Known rows, with every step that occurs
gome > saperi > binugop: [-14  25   1  -1 -24  17   5 -11  -4   4   8   0  21  -9  30  15 -29  -5
 -37   3  -7 -33 -27  11  -9 -10 -17   0  13  20   9 -10  -9   8  10]
lalisi > binugop: [  9  10   5   2   1  10  -4  -3  10   0  12   9   2 -26  41  -6 -44   2
 -15  -4 -10  27 -24   1  -2  -7   0  -6  -7   7   2   3   6   1   6]
liki > taloki > tuvosu > vokufam > ruka: [-11  19  22   1   9 -49  -2  13  -9 -21   2  -7 -13   0 -30  -4  -6   1
  44  -5   6  29  51   6 -15  -4  10   2   8 -21  20  -3  -9   7  -1]
taloki > liki > binugop > ruka > vokufam: [ 19 -15   9   9 -17 -33   3  21  -1  17  10 -16   8  19   8  -8  20   2
 -10   5  -7 -11  32  12  -2  10  -1   6  -8 -22 -39   0 -19  19  -4]
lalisi > gegu > saperi > binugop > ruka > vokufam: [ 32  -9 -15 -10 -38  -5 -12   4   2  11 -14   2 -10  13  -4   5  10   3
  24  -4 -18  39 -15  -8   5   4   7  16  -7  43 -14   8  15  -3   1]
liki > binugop: [ -7  16   1   3   2  22   5  -1  15  10   2  -2  13   6   3   0  -8   0
 -18   2   2 -40   3   7  -6  -5  -4 -10   9 -14  -6   9  -3   5   1]
gome > saperi: [-16  20   2  10 -17  24   4 -13  -4   3  16   0  20  -7  21  16 -24  -5
 -12   5   6 -18 -22   7  -4 -15 -13  -4   9 -10  -3  -6 -22  -5   6]
liki > binugop > renu: [  5  -4   1   0   1  26  -3 -10   6  23   1   0  19  16  21  -3   4  -2
 -14   3  -6 -49  29  -8  -5   2  -4  -5  12 -20 -18  15   7   3   0]
lalisi > binugop > saperi > taloki: [-16  -6  -1  -7 -20  19  -1 -15   8   7   8   6 -12 -22  60   0 -10  -7
  -9  -5  -2  33 -35 -29  16   6  -2  -9 -13  38  17   2  30 -19  -4]
gegu > saperi > taloki: [-16   4 -15   3  -6  23   4  -8   6  -3   8  -1   3  -7  -1  17   3 -15
   9   0   3  17 -39 -15  10  -3  -2 -10  -2  30   7  14  21 -15   1]
saperi > binugop > renu: [ 18  -1   2  -8 -12  16  -5 -15 -20  10  -6   8   5   0  46   6  -8  -5
 -24   2 -15 -18   9  -7  -8   8  -7   2  10  20 -10   8  17   5   9]
gegu > saperi > binugop > ruka > vokufam > tuvosu: [ 33  -2  -4  10 -25  -4  -1   5  -3   9 -11  -9  -7   2   4  11   8 -19
  13  -1 -16  -4 -11   9  -1  10  11   0  -4  23  -9  -3 -11   0  -6]
tuvosu > vokufam > ruka > binugop > saperi: [ -7  13 -16 -10  29  21   8  11 -10  -4 -24  -8  -9  17  35 -13  13  25
  22  -2  10  23  17  -3 -13   5  15   4   8 -36   0 -27  -7  -7  -2]
gome > saperi > taloki > tuvosu > vokufam > ruka: [-46  26  16  12  13 -47   1   7 -12 -19   3 -10   5  -5 -24  12  -3   0
   7  -4   3  18  -7  -4  -6 -13   1   3  12  -9  30 -13   9  -4   9]
saperi > taloki > tuvosu > vokufam > ruka: [-28  16  17   8  32 -56  -1  14 -13 -23  -8  -3 -10  -6 -26   4   1   3
  13  -5   2  42  11 -11  -7  -2  11   1   6  -9  26   1  17  -5   9]
taloki > liki > binugop > saperi: [-12  -6 -12   0 -23   2   7   2  18  14  -1  -1  -3  -1   5  -6   0   6
 -18   2   7  -7 -22  -3   0   6  -7  -5 -12 -14 -28 -10   0  11  11]
gegu > saperi: [  1  11 -18   5 -18  31   0  -6  18   1   3   2   4  -9 -12  11 -11  -5
  14   1   2  16 -39  -5  -4  -9   2  -9  -5   6 -14   5   1  -9   6]
kepe > gegu > saperi: [ -2   2 -26   4 -26  40  -1  -4  26  -5   2   5   1 -19 -34   0  -9  -2
  10  -1   4  -5 -26  -7  -9  -9  -7  -8 -14  20 -20   9  -5  -5  -1]
gome > saperi > taloki > liki: [-30   1   2   6  -5 -12   6  -5 -13  -6  29  -5  17 -13  20  18 -11 -14
 -34   6  -1 -10 -33  -1   7 -10 -21   2  -3   3   1  -6   1   8   9]
binugop > ruka > vokufam: [ 28  -5  19   7 -18 -19  -3   2 -21  11  -3  -9   3  14  26   6  10   1
  19   5  -2  28  37  -3   3   5   1   0  -3 -12 -22  11 -25  -5 -12]
taloki > liki > binugop > lalisi: [ 11 -14   4  -3   2  21   5  -6  12   9   3   8   7  -5 -36  -6   4   2
 -39   0  -3 -51   1  16  -2   3  -6   1  -8 -14 -17  -2   0  21   5]
binugop > lalisi > gegu > saperi > taloki: [  0 -18 -16 -12  -6  57 -10 -26  17  -3   1  19 -11   3 -50  17  18  -7
   6  -8  -3   5 -25 -25  22  -6   1   2  -5  40  20  20  33 -18  -4]
taloki > liki > binugop > saperi > gome: [-12  -2  -1  -5 -23  -1   5   6  19  23  -3  -7   3  -2 -15 -23  14   4
 -28   9   6 -15 -14 -20   4  16  -4 -12  -4 -15 -27  -4  18   1   8]
liki > binugop > ruka > vokufam > tuvosu > taloki: [ 16  -5  16  10  35  -9   5   8   4  13  -5 -14   4  28  11  -4   2  -7
  35   2   2 -44  48  25  12  -1  11   4   9 -21  14   2 -32   4 -15]
taloki > tuvosu > vokufam > ruka > binugop: [ -7  13   3   1  41 -46  -1  24 -12 -23 -10  -4  -3   5  -3 -20  -4  22
  19  -2   7  22  12  16 -20  -7  14  11  12 -36   7 -19  -8   9   4]
tuvosu > vokufam > ruka > binugop: [  2  26  -4  -7  63  -1   7  17 -14 -15 -14 -11   1  11  27 -14   0  21
   7  -1   3  13  35  13 -20  -3  13   8  15 -46  10 -18 -11   8   0]
ruka > vokufam > tuvosu: [ 18  -5  17   9  12  24   5  -9 -27   4  22  -2  -2  -4  23  10 -14  -8
   2   2  -7 -18  -6  12   5  -1   5   1   8 -26   0  10 -34  -2 -13]
binugop > renu: [ 14  -7   6   0   1  21  -9 -17 -18   9   2   8   8   2  36  10  -5  -5
  -3   5  -6  -8  12 -17  -3   2  -4  -6   6 -10 -16  13   3   0   4]
liki > taloki > tuvosu > vokufam > ruka > binugop: [ -7  10   8  -8  29 -47  -3  20 -14 -24  10 -11  -6  10  -6 -20   5  10
  37  -2   8  14  64  26 -16  -6   9   8  15 -30  24 -16 -14  13 -15]
lalisi > gegu > saperi > binugop > ruka: [ 24   5 -18  -6 -30 -14 -12   8  26   2 -26   9 -10   5 -22  10  -5  -5
  11  -6 -12  41 -32 -11  -2   0   5   5 -10  44  -6   3  28  -1  15]
vokufam > ruka > binugop: [ -2  21  12   2  40  -4  10  10  -9 -14   4  -1   3  12  54  -9   2   7
  -5   1   0 -10  18  18  -6  -6   5   3  21 -40  -1 -20 -21   2  -4]
tuvosu > vokufam: [  1  23  -9  -5  17  16   3   0 -10  -1 -12  -5   6  -7 -10   6 -10  15
   5   0   5  28   8  -9 -18  -2   5  -5  -1 -16   7   9  -3   2  11]
tuvosu > taloki > liki > binugop: [-14   1  -7  -2  36 -17   7  13  17   1   8  -2  10   2  -5 -11 -26   8
  -4   3   5 -17   6  33   4  -8  -6   5   0  -9   4  -6  -2  22  15]
saperi > binugop > ruka > vokufam > tuvosu > taloki: [ 25   0  18   4  27 -25   1   3 -22   3 -12  -8  -6   9  32   4  -7  -8
  24   2  -8 -10  35  25   7   7   6  10   7  19  23  -4 -20   5  -9]
saperi > taloki > liki: [-15  -4  10   1  11 -20   4   6 -16 -10  18   2   3 -14  20  11  -2  -9
 -29   2  -3  19 -18  -9   8   0 -12  -2  -9   6   2   7  10   4  10]
kepe > gegu: [  3   4  -2   0 -13  24  -2  -8   4  -6   0   8   4 -14  -7  -2 -11   1
 -17   1   2 -15   0  -7  -8  -5 -13  -6  -4  -7  -9  11 -15   0  -1]

Rows
[ -5   1  23   2 -28 -33  -9  -4  -3 -15  24   4  -5  -8 -23   1 -18 -12
  23   1  10   9  27  11  -2  -8  -8  -6   3   4   3   8 -12   3 -12] | liki > taloki > tuvosu
[-23  -2 -35   3 -20 -18  -8   3  23 -19  -9   0  -2 -23 -86  -1   9   4
  18  -5   9  26 -31 -19 -10  -5  -3  -2 -19  38   9  20  29  -9   2] | kepe > gegu > saperi > taloki > tuvosu > vokufam
[ -8  27  17  10  20 -56   1  18  -6 -16 -13   0 -10  -8 -31  -2 -13  13
  19  -5   4  47   5   1 -21  -5  14   2   5 -29   5  -6  -5   2  19] | taloki > tuvosu > vokufam > ruka
[ -5   7   2   4   2 -32  -6   4  -6  -9  -9   2  -1 -15 -48   5 -26  12
  14  -1  10  45 -11  -3 -20  -4   4  -3  -4 -13   0  11   2   4  16] | taloki > tuvosu > vokufam
[ -1 -15   1   4  48  -8  12   7   0   4  20  -6   2   7  10 -14 -17  -1
  -2   2  -6 -46  10  46  12  -2   2  13   2 -24  12  -2 -21  23  -2] | ruka > vokufam > tuvosu > taloki > liki > binugop
[-41   4  17  17 -21 -23  -2 -10  -5  -8  26   1  15 -11 -11  21 -12 -15
 -10   4   8  -8 -30   0   8 -16 -19  -4   6  15  13   0   0 -11   1] | gome > saperi > taloki > tuvosu
[-18 -14 -12   3  28   3  11   1  24   6  -3   4 -11   1   3 -10 -21  -8
   6   3  11 -26 -19  23   8   2   1  -1  -9 -14   5 -23  -8  14  10] | vokufam > tuvosu > taloki > liki > binugop > saperi
[ -7   3   2  -4 -13 -31 -10   0  -8 -14   7  -1  -2 -12 -42  -2  -9   2
  37  -1  11  32  34   4 -16  -4   0  -3  -3  -2  18  12  -6  10  -5] | liki > taloki > tuvosu > vokufam
[  2 -27 -31 -20  11  61 -12 -17  10  -9   3  16  -4  13 -30   3  25   4
   4  -6   1 -22 -15  -6  20  -6  -1  11   2  34  22   7  32 -15 -17] | ruka > binugop > lalisi > gegu > saperi > taloki
[ 18  -7 -17 -12  23  49  -7  -3  14  -9  -8  16 -16  19 -17  -9  17  13
  14  -8  -6 -16 -14  14   8  -9  13  16  13  -4   6 -15   5  -8  -8] | vokufam > ruka > binugop > lalisi > gegu > saperi
[ 24  11  17   9 -15 -36  -7   8  13   3   0   2   2 -14  39  -7 -26  -8
  -4  -3  -4  50   0  -8  -4  -2   5  -7 -12   6  -5   0  -1  -2   3] | lalisi > binugop > ruka
[  0 -19  12   5  -5 -44   4  17 -10  12  10 -19   9  18  14  -4  38  -4
 -16   5  -7 -17  38   1  12  12  -6   8  -7  -1 -19   7   4  14 -13] | saperi > taloki > liki > binugop > ruka > vokufam
[ 23 -19  17  14  37 -45   3  14 -22  -2   3  -6  -7   9  19  -3  -6 -10
  30   6  -2  16  17  27  12   2   5  11 -10 -20   0  -6 -33  12  -1] | binugop > ruka > vokufam > tuvosu > taloki > liki
[ 19 -14  -4  -8  19  58  -3 -15 -15  -4   3   9   7   4   6  -5   9  10
 -11   2   4 -41  21  17  -1  -2  -3   2   7 -16   1  -2 -17  -3 -19] | ruka > binugop > lalisi
[ 19  -7 -10 -14 -18  60 -14 -17  25  11  -8  16  -4  -3 -77  -2  20   4
   5  -2  -6  12 -20 -24  15  -1   6  -6   4  20   4  17  29 -23   2] | binugop > lalisi > gegu > saperi > gome
[-25  -1  20  11  -4 -41  -6   2  -9 -15  10   6  -1 -11 -15  13 -10 -11
  -8   0   8  12 -24 -12   8  -5  -9  -8  -1  18  10  15  12 -12   0] | saperi > taloki > tuvosu
[  2  11   0  -5 -28  53   2 -30  -8   6   0  10  13  -6  -5  18  -5  -4
 -38  -1  -8 -57 -13  15  -7  -5 -15   3  10  24  11  -9 -11   2  -1] | gome > saperi > binugop > lalisi
[ 20   3   4 -12 -15  44  -4 -22  -8   3 -16  13  -3 -13 -11  10  -3   0
 -31  -3  -8 -35   5  10  -6   6  -6   0   4  25   8   3   3   3   0] | saperi > binugop > lalisi
[ -9  -4  -5  -1  37 -16   4   9  -6 -11   7   5   0  -9   4  -4 -30   6
   9   4   6  26 -11  25   2  -7  -6   7  -5  -8   7  -4  -8  15  19] | tuvosu > taloki > liki
[  8 -23   4   3  22 -35   5  19   5  11   0 -16   9  28   2 -17   7  11
  19   7   1  -6  48  26   9   3   0  14  -6  -9 -15  -4 -15  20   0] | tuvosu > taloki > liki > binugop > ruka > vokufam
[-23   0   2  -2 -20  30   3 -18  -8   4  -2   1  -7  -3  19  15  12  -9
  -5   2  11  18 -15 -32  14   4  -8 -11  -5  19   6   6   9 -22  -3] | binugop > saperi > taloki
[ 22 -15  18  18   1 -36   6  19  -5  13   8 -15   1  12  12  -6   8 -13
 -14   4 -11 -32  18  17   2   9   6   4  -8 -33 -24  -2 -29  18  -7] | taloki > liki > binugop > ruka > vokufam > tuvosu
[ -8 -19   2  -6   3  20   5 -10   5   5   9   6   8  -1 -27   4  24  -5
 -43  -1  -2 -58  12  -1  10   7  -9   0  -5   5   4   5  14  10  -4] | saperi > taloki > liki > binugop > lalisi
[ 20 -12   6 -12   0  52  -8 -22  -2   0  -5  23  -8   3 -39  12  -6   5
  -8  -5  -5  -2   3  -7   7  -4   1   5   2  -1   8  13   1  -8   2] | binugop > lalisi > gegu
[-12 -17 -22  -2 -12  31   7  -7  28   7   7   2   4  -1 -50   4  30 -10
 -23  -1  -4 -49 -20  -1  12   3  -5  -2 -12  21  -5   2  27   6  -3] | gegu > saperi > taloki > liki > binugop > lalisi
[ -9  23  -5 -16  27   8   3  13  -9   5 -28 -17  -4  15  12 -29  29  24
  14   4   9  25  26 -23  -6  14  15  -3  16 -37   5 -19   6 -16  -2] | tuvosu > vokufam > ruka > binugop > saperi > gome
[ -3   2  -8  -3 -29  21  -1  -9  16  11   5   9 -10 -23  49  -6 -29   3
   1  -4  -1  44 -45 -20   4   3   1  -9 -13  16  -7  -4   2  -9   4] | lalisi > binugop > saperi
[ 18   4 -22  -9 -28  61   2 -21  16   4 -13  13  -3 -13 -32  12   5  -2
  -6  -4 -11 -13 -29   6  -5   3  -1  -4  -2  46  -1   3  16   0   3] | gegu > saperi > binugop > lalisi
[-23   9 -15 -14  40   8  11   7 -17  -7 -21 -13 -10  17  34  -7  34  16
  16  -2   9  15  22 -20   3   7   9   3  10 -15  23 -20  14 -14 -11] | tuvosu > vokufam > ruka > binugop > saperi > taloki
[ 18  -4  12   9 -18 -12   2   8   4  20  -4 -15  14  25  12  -1  20   5
   6   5  -1 -26  47   2  -1   7   2   0   5 -20 -22  11 -20   1 -18] | liki > binugop > ruka > vokufam
[ -2  -8 -15  -8  -4  40   1  -6  -5   2  -4   1   0   7  45  -6   2  12
   5   6  14  -2 -12  -3   1   1  -4  -4   3 -11 -14 -11 -13 -13 -10] | ruka > binugop > saperi
[ 21  19  16   2 -24 -29  -1   7  -9   1 -24  -2   3  -2  18   4  -5  -7
 -15   1  -5  16  19  -4 -10   7  -3  -6  -3  20  -9  -5   1   3   8] | saperi > binugop > ruka
[-35  11   8   3   2 -41   3   7  -4 -11 -21  -3 -21  -1 -24   4  15   4
  25  -6  10  59  -5 -33  -1   7   9  -3  -2  -2  17  -7  22 -16   8] | binugop > saperi > taloki > tuvosu > vokufam > ruka
[-14   2  -8  -1  13 -31   0  17  -6 -13 -25  -2 -18   6  -3 -15   7  24
  30  -3  16  42   3   1 -14   3  14   6   4 -27  -2 -27  -3  -3   3] | taloki > tuvosu > vokufam > ruka > binugop > saperi
[-18 -14 -31   1 -21  -7  -1   0  18 -13  15   2  -3 -20 -29  -3   5 -12
 -17   1  -5   2 -43 -13   3  -2 -15   0 -22  36 -13   8  19   3   6] | kepe > gegu > saperi > taloki > liki
[-39 -11  -1   6 -31  -8  -1  -3  19   4  -2   2  -4   0 -23   2   9  -5
  -5   0  16 -23 -22 -22  12   3  -9 -11  -3  20   4   5  23 -13  -6] | liki > binugop > saperi > taloki > tuvosu
[ 22 -14 -21  -9 -20  65 -13 -22  24   3  -2  23 -13  -1 -64  14   2   2
  10  -9  -3   5 -37  -7   9  -8   5   3  -7  20   0  11  17 -11   5] | binugop > lalisi > gegu > saperi
[ 37  -1  22   6 -11 -15   1   2 -28   8 -12  -6  -5   4  34   6   2 -15
  -8   0 -16 -15  23   4  -3  13   6   3   0   7   1   2 -23   5  -9] | saperi > binugop > ruka > vokufam > tuvosu
[ 35  -6  27  12  -5 -19  -8   7  -9   8  12  -3  -3 -11  55  -4 -16 -14
   5  -4 -18  18   5   2   2   5  14   0  -8  -5   0   1 -26  -3 -12] | lalisi > binugop > ruka > vokufam > tuvosu
[-14 -24 -31   1  -9  -2  -2  -3  18  16  15  -4  10   7  -4   0  29 -15
 -13   1 -12 -27 -13 -16   7   5  -7  -1  -7  19 -22  11  39  10   7] | gegu > saperi > taloki > liki > binugop > renu
[ -2   0  -5 -13  -5  24  -4  -3  -4   8  -5  -5   8   7  22 -21  22  12
  -7  10  14  -1  -2 -19   7  10  -2 -13  14 -10  -6  -6   1 -21 -15] | ruka > binugop > saperi > gome
